Each row comes from the steps of one path. Every step used is in the known rows, and no mark comes twice. Write the path behind each row, first mark first.
In the rows, 128 means zero.
Known rows
V/U/R/Z/Y/D: [ 98 191  98 186  73 139 155  58 154  89 105 202 152  86 144 104 138 167
 129 173 145 114 119 162 124 128  89 145 114 119 144 127 127 158]
R/G/U: [159 150 129 166 142 109 155 101 121 123 133 171 158 122 165  71 153 137
 161  93 144 130 174 135 156 134  90 153 149 132 118 109 161 140]
D/Y/V/U/R: [ 63 148 107 167 128 150 142 122 164 125 132 165 152  71 147 185 143 106
 153 106 203 161 144 151 183 121 142 117 139  84 158 102  88 114]
Z/Y/V: [103 156  88 159 129 121 130 102 144 145  98 137 169 130 126 185 113 148
 139 151 146 164 156 160 152 117  95 155 150 157 105 103 155 100]
V/U/R/G: [118 151 165 179 101 126 158 107 165  84 169 192 122  97 136 115 152 136
 141 105 207 150 157 133 181 144  94 129 118  98 171  95 115 101]
R/Y: [109 129 104 158 102  99 139  87 101 106 135 138  98  97 169 118 141 150
 144 156 142 167 107 157 141 116  92 131  78 113 127  98  89 128]
D/Y: [101 166  96 160 162 150 126 123 141 158 125 135 160  98 122 170 144 129
 118  94 176 165 139 138 143 125 118  91 127  85  95 147 108 108]
D/Y/G/R/U/N: [129 114  91 152 154 144 171  91 154 172 102 104 151  77 133 103  84 134
 140 113 149 174 120 133 139 112 135  68 141 117 152 128  67 142]
G/R: [128 125  99 166 156 107 151 100 145 134 173 114 144  85 165 108 106 167
 134 101 171 131 105 135 132 112 142  92 107 133 138 103 115 103]
N/D/Y/U/V: [115 176  78 175 206 107 105  93 127 174 182 167 121 165 173 144 159 139
 103 103 164 148 168 146 130 120  98  89 113  76 107 123 104 124]
N/D: [129 167 139 177 152 119 123 102 107 131 150 104 117 146 152 168 136 161
 148 128 128 103 164 153 149 157 161 131 110 164 138 125  94 168]
Y/U/N/D: [131 153 114 170 168 130 134  95 110 158 142 100 120 154 151 172 117 149
 148 137 134 112 172 148 138 150 172 104 109 173 164 126  57 196]
D/Y/Z/R/U/N: [ 98 131  90 152 127 145 175  88 134 164  97 108 151  80 125 106  75 108
 128 141 121 166 114 139 138 107 102  85 149 111 131 156  71 122]
R/Z/Y: [119 169 125 180 105 104 175  63 116  91 136 161 145 122 135 128 133 164
 128 166 117 114 100 149 136  98  53 113  95 126  84 135 137 124]
N/D/Y/Z/R: [ 81 156  76 189 128 104 163  63 126 111 131 142 172  90 139 126 102 135
  82 118 125 115 112 148 120 120  57 109 118  90  83 171 112  74]
N/D/Y/V/U: [ 71 187 137 160 138 101 130 140 145 146 114 133 135 120 164 170 129 131
 162 125 158 140 204 173 172 134 161 163 118 112 152 127 107 128]
V/U/Y/G/R/Z: [ 97 156 127 187 162  92 184  65 138  72 167 138 137  80 144  78 112 168
 144 109 173 104  93 135 167 110  86  63  60 120 104 111  96 138]
D/Y/U: [130 180  91 169 174 117 134  99 161 179 156 158 145 136 166 160 126 119
 127 105 198 140 184 148 118 141  98  82  92  94 127 126  78 140]
U/D/Y/V: [ 70 171  63 158 182 148 108 124 148 179 110 112 182 110 118 226 123 123
 148 100 179 192 155 150 182 122 146 109 171 136  92 122 136 109]
N/D/Y/V: [ 87 170  79 166 181 127 103 116 142 168  99 110 166 117 114 219 132 144
 135 107 177 180 181 164 171 136 137 129 163 160 115 115 114 110]
N/D/Y/Z/R/U: [119 175 116 194 117  76 174  54 152 140 119 128 137  91 169  98  83 123
 128 128 115 139 147 167 138 133  53 114 142  98 121 155  82  98]
U/V/Y/D: [112 194  88 151 118 134  89 110 155 166 117 201 120  98 148 107 125 172
 140 176 153 153 128 165 119 148 111 137 158 137 155 133 145 164]
R/Z/Y/G/U: [152 139  99 175 148 113 180  61 118 107  97 185 191 123 169  68 146 149
 147 105 109  99 150 137 126 116  59 132 120 113  78 125 159 175]
V/U/D/Y: [ 72 188 100 168 159 145 133 131 147 163 141 130 169 105 156 192 143 115
 150  83 160 150 138 144 163 121 168  84 127  60  99 164 113 128]
D/Y/G: [119 137 104 165 162 154 146  92 154 132 102 165 178 111 119 130 136 148
 102  85 174 139 161 123 126 147  85  89  98  74  85 135 121 141]
V/Y/U/N/D: [141 161 118 165 165 115 125 104 121 172 140 111 110 147 153 177 113 156
 160 149 133 120 164 159 138 151 167  99 122 183 177 132  58 200]
Y/Z/R/G/U: [144 147 110 178 133  93 174  75 120 105 129 180 174 107 166  51 135 134
 136  95 129 120 153 137 144 126  53 153 149 117 105 127 163 112]
V/U: [ 86 170 173 147 105 115 151 146 131 126 149 145 108 120 183 108 122 123
 168 144 140 101 173 152 149 132 158 157  77  91 150 131 113 148]
D/Y/U/V: [107 169  77 164 202 114 109 100 131 178 180 174 124 154 168 133 154 128
 101 105 173 155 159 140 128 112  86  86 111  63  97 123 115 114]
Y/U: [138 171 117 158 155 114 140  98 146 168 173 153 118 151 180 132 112 123
 146 133 178 114 184 145 118 148 105 102  78 123 137 109  88 160]
Y/Z: [ 81 130 112 145 103 150 157  85  98 108 114 161 151 127 118 100 113 138
 122 152 133 139 134 127 147 115 100  95 143  93 102 140 118 110]
G/U: [139 143 107 153 154 129 149 112 103 146 123 145 162 116 178  90 142 121
 170 108 123 116 153 139 141 122 124 144 143 131  99 123 148 163]

Which path is each row?
[ 70 160  95 182 114 110 177  77 138  87 137 144 166  87 149 107  81 117
 109 126 135 109  98 143 130 126  56 120  94  66  83 148 110  75]
V/U/Y/Z/R
[ 60 183 123 159 140 132 138 136 136 156 153 115 151 130 183 183 114 115
 194 120 136 128 150 149 188 128 200 124 127 114 118 135 139 160]
Y/V/U/D
[127 146 107 180 171 141 140  84 149 128 104 154 173 124 126 151 143 161
 105  82 163 126 175 132 129 158  99  95  99  92  98 137 104 156]
N/D/Y/G
[133 184 120 155 148  70 111 121 158 188 155 173  88 104 178 118 104 148
 155 164 131 169 113 172 139 121  64 108 164 121 136 144 128 118]
Z/R/U/V/Y
[ 87 146 101 139 117 116 129 100 109 141 121 199 127 128 125 106 119 155
 130 172 128 168 115 145 151 106  78  78 183  88 112 149 128 105]
U/V/Y/Z
[ 84 105  76 163  92  95 170  50  97  83 116 164 136  96 150  78 119 167
 116 149 137 168  92 145 143  92  80  85 124  82 126 114  90  86]
G/R/Y/Z
[ 77 146  95 162 122 163 154  84 117  91 107 150 168 120 102 127 103 129
 135 125 156 152 112 124 162 126  92  77 140  62  80 121  96  98]
U/Y/Z
[ 79 132 113 132 118 153 157 137 125 152  95 121 144 113 134 144 100 125
 158 161 129 150 147 146 153 104 168 139 123 130 154 127 104 149]
Z/Y/V/U/N
[100 191  82 175 122 182 114  94 163 115 104 153 164  91 125 131 111 143
 144 130 182 141 124 145 132 171 125 133 118 115 119 106 112 155]
U/Y/D
[118 186 113 194 149 120 153  88 176 122 134 101 147  85 151 141  71 103
 160  99 165 149 106 150 154 153  70 106 108  83  87 109  78 103]
Z/R/U/Y
[115 166 108 182 152 115 158  87 155 169 168  96 147 104 195 142  92 127
 186 100 134 142 109 143 169 125 167  73 143 115 119 130 112 146]
G/R/U/D
[139 152 116 165 154  93 140  89 168 153 126 192 131 112 159  91 106 160
 124 131 141 137 142 147 119 144  41 101 120  97 112 137 133 145]
Z/R/U/V/Y/G
[141 153 108 177 157 123 141  83 115 151 134 110 129 157 153 176 120 158
 142 142 121 111 165 154 129 144 158 108 108 168 159 128  65 187]
Z/Y/U/N/D
[125 139 101 173 175  93 140  78 145 155 164 152 115 120 178  67 122 152
 119 105 141 160 133 139 141 108  83  97 131  76 112 106 126 103]
Y/G/R/U/V
[ 61 192 123 173 131 118 155 111 134 136 151 127 154 128 178 177 117 125
 188 132 126 122 132 154 188 112 169 116 120 115 105 139 140 156]
R/Z/Y/V/U/D
[152 188 122 153 151  85 122 117 165 194 169 177 104 140 186 147 103 139
 167 160 180 135 171 164 117 151  93  91 109 142 165 121  88 170]
V/Y/U
[138 110  98 158 133 134 182  80 153 158 102 111 150  91 143  97  78 143
 143 135 127 159 116 135 129 108 122  85 133 125 151 122  81 144]
Z/Y/G/R/U/N
[123 190  81 181 127 165 124  84 163 108  95 175 177  94 136 100 124 146
 153 109 179 142 138 146 140 171 105 150 140 114 124  98 129 157]
R/G/U/Y/D
[119 182  84 173  80 150 135  73 153 120  93 187 165 108 143 114 126 171
 121 169 134 122 134 156  99 146  99 163 123 127 133 126 148 150]
Z/Y/D
[ 71 143  87 153 122 153 153  85 111 121  99 167 173 112 103 127 130 135
 104 123 151 163 135 131 147 108  93  72 160  60  90 156 108  90]
D/Y/Z
[ 82 165  85 158 174 152 112 123 153 139 110 103 167 112 108 201  97 122
 163 113 194 180 147 148 183 142 121 127 144 144  91  81 120 105]
U/Y/V
[148 118  99 167 160  90 150  92 175 140 151 154 152  82 163 100  97 192
 134 101 175 134 111 138 122 127 107  75 109 127 143 108 119 122]
V/Y/G/R
[148 111  86 185 146  97 174  62 167 110 140 153 175  94 164  96 107 190
 109  93 159 117 109 131 109 117  91  90  92 104 119 103 131 107]
Z/Y/G/R
[ 80 150  91 169 131 139 146  74 105 117  99 157 169 127 109 147 137 149
 106 120 140 153 146 140 152 118 107  78 162  80 103 157  93 104]
N/D/Y/Z
[ 78 118  91 153  81 117 161  61  85  86 103 170 129 111 137  91 127 147
 122 164 126 166 110 143 148 101  73 102 123  78 114 123  94 103]
R/Y/Z
[146 151 131 176 134  82 166  81 167 159 150 109 116  86 187  81  82 144
 164 117 149 150 138 156 145 126 109 103 134 126 156 107  88 113]
G/R/U
[133 171 136 180 115  85 170  77 161 151 144 113 119  85 185  86  73 113
 145 137 122 129 140 162 129 138  62 136 116 118 122 136  99 110]
Z/R/U
[143 148 126 156 153 104 131  98 162 158 121 194 125 121 153  98 116 163
 135 134 147 148 149 143 131 145  60  94 131  99 118 126 130 159]
R/U/V/Y/G
